Known rows, with every way that one mark hangs from another:
(dofu (redubar (gogusa semu) pomek)): [17 -1 -10 -7 -15 -29 3 -22 -23 -6 -14 -32 48 -11 10 5 16 32 23 -5]
(gogum (dofu (redubar (gogusa semu) pomek))): [15 -1 -18 -6 -13 -29 5 -16 -12 -4 -17 -40 42 -11 1 -5 33 32 20 -8]
(redubar dofu gogusa (pomek rupesi)): [5 -12 10 -29 -21 -2 29 -18 -24 4 -1 -45 19 8 16 20 12 25 3 16]
(pomek rupesi): [3 -17 23 -24 -23 4 22 -16 -1 -23 -3 -31 3 24 15 14 12 18 10 15]
(redubar dofu gogusa): [10 0 4 -4 6 -8 10 -5 -13 27 0 -39 17 -8 4 19 13 11 -10 20]
(semu (gogusa redubar) raban): [-4 -13 -2 -11 -14 -9 9 4 1 -39 -1 -18 25 6 9 -26 -9 37 3 16]
(gogusa (redubar dofu)): [2 0 11 -20 -12 -11 21 -4 8 30 -3 -37 21 16 15 6 20 16 -7 25]
(pomek (redubar dofu (gogusa semu)) rupesi): [-10 -1 12 -22 -11 9 8 -20 -21 -2 -18 -57 47 0 30 16 10 8 5 25]
(dofu (redubar gogusa (pomek rupesi))): [26 -8 9 -34 -40 -16 27 -21 -31 -18 -9 -26 29 8 11 7 21 42 20 1]
(dofu (redubar gogusa)): [28 3 3 -12 -16 -22 10 -6 -19 6 -5 -19 27 -8 -2 7 23 28 4 6]
(redubar dofu gogusa pomek): [10 -6 -3 -11 -9 -13 17 -10 -17 27 0 -43 21 -7 5 14 9 19 -2 13]
(gogusa redubar semu): [-5 2 5 -11 -15 -11 1 -21 2 -10 -6 -41 26 16 25 -1 6 19 10 7]
(gogum (dofu (redubar pomek))): [19 -15 -4 -18 -27 -28 25 -4 12 8 -13 -26 22 5 -13 -7 43 30 18 3]
(gogum (dofu (redubar gogusa pomek))): [29 -1 -11 -15 -29 -28 18 -3 -12 12 -7 -31 24 -10 -13 -5 37 38 10 -5]
(rupesi pomek): [8 -9 8 -11 -20 -11 14 -3 23 -11 -16 -42 3 16 6 -3 2 17 14 16]
(rupesi (pomek (redubar dofu (gogusa semu)))): [-5 6 -1 -8 -7 -4 0 -6 2 13 -31 -66 50 -8 21 0 -4 4 6 24]
(dofu (redubar (gogusa (semu raban)) pomek)): [12 -3 -19 -8 -7 -32 6 -15 -18 -31 -19 -18 48 -20 6 6 6 39 22 4]
(rupesi (pomek (redubar gogusa))): [16 5 7 -18 -34 -4 6 -3 0 1 -19 -52 20 -3 6 -9 -8 19 7 15]
(redubar gogusa): [17 1 6 -5 -9 -8 3 -9 -18 2 5 -31 2 -6 4 10 7 20 2 7]
(semu (gogusa (redubar dofu pomek))): [-4 -13 -1 -16 -24 -8 18 -6 -5 10 -1 -46 42 14 14 -19 3 30 0 12]
(dofu redubar): [19 -7 11 -12 -15 -21 18 -8 5 4 -10 -14 24 4 -2 6 31 22 12 14]
(gogusa (semu raban)): [-11 -12 -8 3 12 -15 -1 -11 11 -38 -15 -19 17 -5 12 9 1 15 13 19]

Rows:
[-18 -10 10 -34 -26 -6 27 -27 -5 -8 -15 -55 43 32 38 8 10 22 17 16]
(gogusa (redubar dofu (pomek rupesi)) semu)
[-11 -16 -11 -16 -16 -13 23 4 3 -13 -7 -30 41 5 11 -20 -5 35 -1 21]
(semu (gogusa (redubar dofu pomek)) raban)
[-11 3 -8 -3 11 -8 -3 -3 -7 -1 -23 -37 47 -26 14 11 0 9 -1 30]
(pomek (redubar dofu (gogusa (semu raban))))
[-12 2 4 -10 2 -11 9 -14 7 16 -12 -46 39 15 26 6 16 9 0 21]
(gogusa (redubar dofu) semu)
[-9 -21 8 -36 -37 3 31 -13 -13 -10 -4 -48 42 31 26 -14 3 33 7 16]
(semu (gogusa (redubar dofu (pomek rupesi))))
[2 -4 6 -29 -28 -16 28 -10 6 30 -2 -42 26 18 13 2 18 22 1 18]
(gogusa (redubar dofu pomek))
[28 1 -5 -8 -12 -24 11 2 -8 11 -7 -28 20 -11 -12 -1 41 29 3 3]
(gogum (dofu (redubar gogusa)))
[-19 -8 -9 -16 -3 -22 19 -11 10 -9 -15 -35 42 3 21 4 4 25 7 22]
(gogusa (redubar dofu pomek) (semu raban))
[13 -5 3 -26 -29 -15 15 -32 -32 -33 -16 -36 47 4 25 8 17 34 30 -1]
(dofu (redubar (gogusa semu) (pomek rupesi)))
[-9 -5 -18 0 13 -19 6 -12 -11 -9 -14 -36 38 -20 13 17 -1 21 6 19]
(redubar dofu (gogusa (semu raban)) pomek)
[11 -10 10 -28 -38 -3 22 -25 -27 -20 2 -38 7 10 15 11 2 33 16 1]
(redubar gogusa (pomek rupesi))
[-17 -13 4 -34 -31 -11 22 -25 -4 -57 -14 -31 28 24 31 0 -6 39 24 10]
(gogusa (redubar (pomek rupesi)) (semu raban))
[-2 -2 -14 5 13 -16 -5 -10 -12 -36 -9 -26 19 -20 11 13 -6 23 8 9]
(redubar (gogusa (semu raban)))
[-7 -11 1 -20 -9 -5 16 -27 -24 -9 -12 -57 36 7 29 20 6 18 14 11]
(redubar dofu (gogusa semu) (pomek rupesi))
[-5 3 -8 -5 -5 -7 -8 -9 -11 -26 -16 -29 34 -23 13 3 -6 20 9 17]
(pomek (redubar (gogusa (semu raban))))
[3 -9 18 -44 -55 -5 32 -26 -8 -18 1 -37 12 38 23 -1 7 37 18 5]
(gogusa (redubar (pomek rupesi)))
[22 -9 2 -31 -39 -15 29 -12 -19 -13 -11 -35 24 6 0 0 38 40 16 -2]
(gogum (dofu (redubar gogusa (pomek rupesi))))
[2 -1 20 -32 -25 9 22 -10 -20 13 -9 -47 29 1 18 14 14 13 -3 28]
(pomek (redubar dofu gogusa) rupesi)
[-8 -23 4 -34 -44 -1 25 -10 -11 -60 -1 -27 29 23 19 -24 -13 49 16 11]
(semu (gogusa (redubar (pomek rupesi))) raban)
[-18 -6 -4 -9 10 -14 12 -4 13 -7 -16 -31 37 3 21 8 6 17 1 29]
(gogusa (redubar dofu) (semu raban))
[14 -19 16 -38 -43 -15 33 -24 -7 -20 -13 -25 27 21 10 7 29 34 26 9]
(dofu (redubar (pomek rupesi)))
